Each row comes from the steps of one path. Every step used is in the known rows, and no mark comes twice. Write the path behind each row, first mark first.
In the rows, 128 means zero.
Known rows
zemat, pomu, bosob: [182 151  76 129  94 133 129 116  73 142 131 111 165 141 133 146 121 113
 128 139 110  64 128 164 114 122 165 109 168 138 110 132 108 102 129 153
 154]
zemat, pomu: [159 125  93 126  93 109 129 105  90 145 125 127 153 129 125 140 131 119
 141 122 114  66 117 151 107 111 151 138 158 145 104 157 111 107 158 166
 148]
bosob, pomu, lega, fofo, fiparob: [222 116  75 119  69 106 116 114  45 117  89 133 107 153 115 235 164  96
  70 151  77  81 110 150 121 131 141  89 127 144 130 134 104 128 169 179
 136]
miras, pomu: [165 107  80 140 125 118  99 134  89 134 116 124 122 139 131 164 120 115
 130 115 104  75 124 138 135 111 149 154 145 164  89 149 120 103 160 155
 141]
fofo, lega: [145  92  75 131 122 118 147 135  90 119  98 172 132 112 105 171 148 114
 124 124 108  96 110 136 122 114 152 130 167 125 136 134  98 154 141 139
 127]
lega, fofo, gizu: [191  62  89 153  94 123 141 119  91 126 134 163 126 137 112 173 166 114
 125 123  99  68 116 117  85 119 131 146 155 128 126 123 126  89 104 173
 137]
fiparob, pomu: [163 136  84 135 113  97 108 120  97 119 117 120 156 131 132 129 123 131
 139 133 127  70 105 154 107 129 116 123 153 145 112 126 129 132 132 151
 127]
gizu, pomu: [168 120  80 121 126 108 113 132  96 144 137 160 148 116 109 129 126 105
 110 116 131  98 106 140 100 106 106 121 145 169 125 147 135 110 160 167
 147]
nata, pilu, zemat: [ 95 145 105 129 157  95 128 133 144 122 130  99 126 129 113  94 155 141
 123  98 127 137 128 122 140 100 179 170 152 106  94 135 151 137 108 128
 148]
pomu, lega: [155 129  94 144 122 112 119 109  81 124 101 132 137 120 116 160 140 106
 116 123 124 109 117 137 111 134 150 118 141 151 141 145 125 142 153 155
 129]
pilu, zemat, pomu: [135 155 101 112 112  89 145  93 107 140 129 109 148 140 130 110 139 137
 136 116 128  87 127 151  97  95 177 151 165 114  94 153 123 103 144 143
 165]
nuturi, pomu, gizu, fofo, lega: [183 119  46 126 126 132 138 125  41 132  98 112 164 115 121 197 145 102
 113 104  98  88 142 167  84  78 146 120 169 120 168  84 118  82 132 154
 124]
lega, pomu, gizu, fofo: [183 127  78 112 123 137 113 118  67 120 121 134 145 130 162 147  99 103
 113 108 118  61 156 149  77  61 123 115 146 143 129 120 151  74 129 142
 147]
pomu, lega, fofo, gizu: [207  80  78 155 100 123 142 107  54 126 115 150 130 141 112 191 158 103
 110 126  97  81 117 126  81 134 148 117 137 130 149 121 130 106 125 173
 123]
lega, fofo, gizu, pomu, zemat: [213  93  85 120 110 119 152 141  69 158 141 174 152 131 114 163 146 105
 111 130  93  83 125 143  58 119 114 136 153 153 151  97 144  92 111 191
 158]
lega, pomu, gizu: [164 115  92 124 157 125 106 126  74 133 134 141 140 117 141 144  91 106
 141 120 131  56 138 145  91  88 149 142 139 136 118 136 153 104 117 155
 135]
lega, fofo, fiparob: [180  85  76 135  59 111 153 139  92 122 111 158 122 141 113 184 189 123
 115 133  82  93 115 119 115 100 120 118 151 127 106 134 114 119 129 149
 129]
nata, pilu, zemat, pomu, bosob: [141 183  85 116 128 117 129 123 103 139 136  66 154 146 130  98 135 136
 120 113 116 111 144 159 132 111 212 137 164  97  77 121 137 117 106 131
 159]
pomu, zemat: [124 132 115 127 125 110 144 142 105 134 111 137 145 117 129 137 140 127
 133 137 110 102 128 137 106 121 149 147 169 146 127 125 120 144 116 156
 154]
fiparob, pomu, gizu: [151 128  75 135 146  97 101 111  76 129 132  97 165 108 144 125  99 133
 136 119 140  40 127 142  97 111 138 136 134 115 134 108 134 108 105 162
 136]
fofo, fiparob, pomu: [168 131  68 127  91  90 115 135  82 114  99 135 152 145 131 152 155 125
 130 127 108  58 106 146 111 113 125 120 153 126  94 119 117 145 133 144
 124]
zemat, pomu, lega: [181 151  83 126  97 106 124  91  54 141 105 113 154 130 122 155 130 109
 130 122 114  85 122 162  99 127 169 121 145 147 122 156 118 127 178 169
 137]
pilu, zemat, pomu, gizu, fofo, lega: [163 129  52  86 112 109 168  91  56 129 111 110 167 124 152 148 138 132
 100  99 116  72 159 162  78  56 194 126 168  77 144  99 104  83 134 136
 170]
fofo, lega, pomu: [185 108  82 117 135 128 136 143  64 107  97 200 126 127 118 186 118  96
 137 133 105  88 117 156 108 109 148 123 167 148 123 145 121 147 148 134
 111]
gizu, pomu, bosob: [191 135  64 130 131 132 111 139  85 142 143 142 154 126 116 131 118  99
  92 136 128  86 116 153 106 122 125  92 158 166 125 120 139 107 133 151
 151]
gizu, pomu, lega, fofo: [236 119  61 121  95 112 128 116  58 137 122 145 138 112 104 169 142 102
  91 127 110 118 113 152  90 128 101  86 123 171 159 130 144 109 168 176
 122]
nata, pilu: [114 118  96 145 139 115 109 144 121 127 124 115 131 113 111 128 144 123
 132 100 112 118 119 119 151 114 152 157 141 129  90 144 144 145 125 149
 132]
gizu, pomu, lega: [193 135  69 124 132 109 114 116  70 137 116 145 148 112 108 149 126  93
  92 116 132 109 108 158  96 125 125 100 128 170 146 145 142 131 177 176
 129]
nuturi, pomu: [159 137 101 148 123 109 115 130  95 140 121 116 141 138 102 160 155 109
 146 124 117 101 105 160 107 122 134 149 164 158 112 140 136 105 141 161
 119]
lega, fofo: [174  90  91 142  81 116 144 124 107 122 126 145 126 124 115 165 151 126
 118 137 104  99 112 122 119 118 106 120 148 146 132 137 127 106 125 153
 125]
miras, pomu, bosob, doba: [177 118  85 124 126 148  87 146  68 142 131 108 131 144 157 178 116  88
  81 131 119  57 120 163 154 118 186  88 170 178 126 141 121  87 146 138
 161]
pilu, nata: [146 118  84 121 141 127 100 131 106 119 114 138 135 150 105 106 123 126
 125 101 123  85 117 128 140 116 142 126 161 157 130 134 127 100 154 130
 127]
bosob, doba: [118  91 110 129 122 113 119 131 111 131 126 140 131 129 140 150 143 103
 100 126 144  80  98 136 131 109 158 111 175 164 148 165 119 111 151 144
 151]
lega, fofo, fiparob, pomu: [205 112  58 124  51  95 131 137  71 109 108 134 139 146 129 183 175 128
 123 142  84  68 104 145 104 111  94 100 145 123 109 108 122 125 119 149
 119]

Which path is each row?
[245  93  51 136 105 147 128 138  57 141 155 163 151 141 109 166 139  93
  89 135  97  66 119 143  78 124 120  93 154 143 138  93 143  70 103 170
 146] -> lega, fofo, gizu, pomu, bosob
[150 131  93 149 154 114 109 117  73 157 136  89 155 113 116 150 128 114
 145 111 130  76 126 153  96 101 158 154 150 129 134 119 141  85 109 173
 131] -> nuturi, pomu, gizu
[207 162  35 125  58 127 115 147  62  94  94 113 175 166 160 162 161 118
  86 137  90  56 129 160 103 104 116  58 174 132 112  73 114 113 123 121
 141] -> gizu, fofo, fiparob, pomu, bosob
[237 110  58 152  99 107 122 101  36 116 112 130 153 146 127 186 137 109
 126 132  98  59 110 155  69 154 128 107 137 129 149  97 140 115 117 170
 113] -> fiparob, pomu, lega, fofo, gizu
[171 112  98 119 141 114 129 142  84 159 131 174 162 129 117 139 127 101
 106 115 116  76 121 144  61 117 139 146 161 148 131 110 139 114 117 184
 169] -> fofo, gizu, pomu, zemat
[121 160  94 102 135 121 122 129 104 142 144  67 148 146 151 103 140 121
  90 115 134  97 129 170 148 102 238 110 181 119 108 132 139 103 117 125
 173] -> nata, pilu, zemat, pomu, bosob, doba
[227 137  63 135  84  99 119 104  55 105 105 111 150 131 131 174 138 122
 124 142 105  90 116 159  97 149 102  88 130 153 153 113 137 128 139 158
 103] -> fiparob, pomu, lega, fofo
[156 103  73 137 152 123  93 118  69 152 132 104 130 112 138 159  92 121
 122 100 117  50 147 133 119  88 165 160 126 136 111 134 126  81 127 164
 151] -> miras, pomu, gizu
[191  91  30 115 128 142 130 129  42 127  97 128 141 110 150 204 116 106
  91  93  87  58 162 150 111  69 166 126 148 129 148  99 104  82 150 148
 147] -> miras, pomu, gizu, fofo, lega
[171 149  97 131 131 106  96 100  59 121 102 117 125 131 119 187 119  95
  89 139 116  86 111 161 129 150 155 112 135 159 138 153 114 135 180 179
 143] -> bosob, pomu, lega
[132 140  93 108 141  90 141  82  97 155 147  88 155 121 140 101 112 140
 134 106 141  58 148 148  81  80 201 158 145  87 110 132 128  81 112 154
 175] -> pilu, zemat, pomu, gizu
[153  88  49 119 114 131 151 122  62 117 102 140 152 102 141 177 132 115
  93 102 107  79 146 132  99  76 149 108 158 108 169  93 103 102 124 144
 145] -> pomu, gizu, fofo, lega
[239 114  76 163 106 124 127 110  36 140 116 124 138 154  99 212 174  93
 127 124  87 101 112 162  69 139 145 130 149 139 147 107 145  84 122 183
 103] -> nuturi, pomu, lega, fofo, gizu
[198 103  54 127  86 100 126 124  55 124 120 117 149 121 137 178 149 137
 124 131 103  39 126 137  92  97 126 114 125  99 127  91 128 103  91 165
 130] -> lega, fofo, fiparob, pomu, gizu
[151 116  85 122 127 110 124  91  68 157 141  98 161 106 137 136 111 125
 141 110 125  39 143 141  90  92 171 152 138 113 123 140 123  85 130 181
 159] -> zemat, pomu, gizu
[163 136 102 123 140 117 115 148  83 148 107 125 132 133 140 166 112 121
 128 129  92  84 142 152 117 116 157 156 150 166 107 127 119 123 144 160
 157] -> miras, pomu, zemat
[227  70  65 129  99 120 133 124  75 146 150 183 138 134 104 160 149 102
 101 115 103  71 108 130  67 117 106 127 147 148 132 124 144  73 130 185
 139] -> lega, fofo, gizu, pomu
[237 101  68 142  77 124 145  83  33 143 119 136 153 144 117 198 150 101
 123 126  86  64 123 150  67 129 164 118 142 126 134 130 122  86 142 187
 134] -> zemat, pomu, lega, fofo, gizu
[209 115  63 102  99 138 140 141  60  97  84 190 138 138 143 187 135  92
 108 126  91  95 127 168  96  86 111  99 180 156 135 125 121 125 163 124
 128] -> gizu, fofo, lega, pomu
[169 145 122 112 133 117 130 152  87 132 110 160 141 132 140 144 108 110
 148 150 110  96 132 155  92 111 136 142 165 168 113 131 143 140 127 145
 139] -> lega, pomu, zemat
[238 111  47 117  73 113 138 132  46 131 106 165 132 129 101 198 171  97
  82 128  92 108 109 144  94 108 109  84 122 155 144 123 126 119 164 170
 122] -> gizu, pomu, lega, fofo, fiparob
[188 116  66 106  98 138 118 133  54 119 104 144 143 140 161 172 139 105
  98 108  98  51 153 144  79  45 143 108 148 127 106 111 137  90 132 138
 146] -> lega, pomu, gizu, fofo, fiparob
[167 138  66 120  95 120 102 154  65 113 111 115 159 160 155 172 152 100
  83 146 124  35 100 164 135 120 162  58 182 139 133 106 112 128 125 127
 147] -> fofo, fiparob, pomu, bosob, doba
[180 161  67 104  62  98 140 150  71 108  76 123 176 154 163 164 157 131
 107 132  83  74 136 158  89  96 111  94 175 138 118  80 114 132 129 136
 152] -> gizu, fofo, fiparob, pomu, zemat
[221 134  83 148  96 116 129 114  52 131 106 107 137 132  99 199 169 100
 125 137  97 130 114 172  96 136 125 113 143 162 151 124 142 103 150 172
  99] -> nuturi, pomu, lega, fofo
[194 141  80  86 107 137 162 157  54 108  75 187 151 136 152 193 130 102
 112 137  76 106 146 182  89  90 127 103 184 163 145  99 120 136 147 127
 138] -> gizu, fofo, lega, pomu, zemat
[151 149  74  95 103 102 143  80  84 139 132  79 169 136 166 108 127 140
 106  97 132  66 166 155  78  52 174 135 160  98 121 111 124  50 127 145
 184] -> pilu, zemat, pomu, gizu, fofo
[188 152  57 133  95  93 109 121  50 109  79 122 151 146 128 174 154 114
 116 129 105  72 108 158 104 133 143 101 136 135 120 118 118 160 149 153
 113] -> fofo, fiparob, pomu, lega
[221  72  63 122 106 148 115 144  57 146 163 155 146 142 133 176 143  75
  58 131 120  50 106 152  87 118 149  63 176 164 170 109 139  52 116 167
 161] -> lega, fofo, gizu, pomu, bosob, doba
[185 118  33 110 112 113 130 113  47 106  96 119 176 111 155 165 116 121
 104 111 109  56 139 160  88  89 128  98 158 108 168  75 113 113 122 142
 135] -> fiparob, pomu, gizu, fofo, lega
[151 143  64  90  82 100 152  99  72 135 114  89 163 152 161 134 161 136
  95  94 109  54 162 144  75  39 186 126 159  75 105 105 112  64 135 143
 184] -> pilu, zemat, pomu, gizu, fofo, fiparob
[164 123  78 114 115 119  95 102  69 124 125 100 146 124 160 164 113 108
  72 119 118  52 147 151 111  86 132 111 140 135 143 115 114  66 151 173
 178] -> bosob, pomu, gizu, fofo
[234 114  69 138  92 122 115 115  50 130 104 120 113 132 128 201 128 108
 107 128  82  99 129 154 122 129 138 112 117 167 133 135 122 100 164 165
 123] -> miras, pomu, lega, fofo
[201 113  64 140 144 115 107 110  49 146 126 165 151 128 105 155 136  81
  89 104 126  76 107 144  63 125 146 122 137 153 147 128 141 112 157 186
 138] -> fofo, gizu, pomu, lega
[228 140  48 106 100 163 137 154  47  94  90 171 150 147 151 192 119  88
  98 138  89  85 139 177 109  97 136  64 185 151 129  98 120 117 142 111
 130] -> gizu, fofo, lega, pomu, bosob
[141 112  99 126 151 105  88 102  78 141 136 105 132 112 134 155  97 111
 100 127 132  47 127 147 125 108 157 143 131 126 137 137 122  94 133 185
 168] -> bosob, pomu, gizu
[144  99  57 124  88 124 133 129  75 128 106 126 148 126 147 167 162 118
  87 101 108  65 148 115  93  54 143 116 151 108 123 101 112  92 123 146
 161] -> pomu, gizu, fofo, fiparob
[139 178  89 115 140  90 131  94  91 133 117  68 147 133 121 116 148 130
 119  96 116 126 133 155 114 109 219 152 137 107  98 141 147 136 149 147
 140] -> nata, pilu, zemat, pomu, lega
[147 105  76 130 110 125 125 112  89 127 120 107 154 113 153 139 131 124
  94  99 122  65 149 124 100  72 132 116 148 124 142 107 129  77 122 150
 161] -> pomu, gizu, fofo
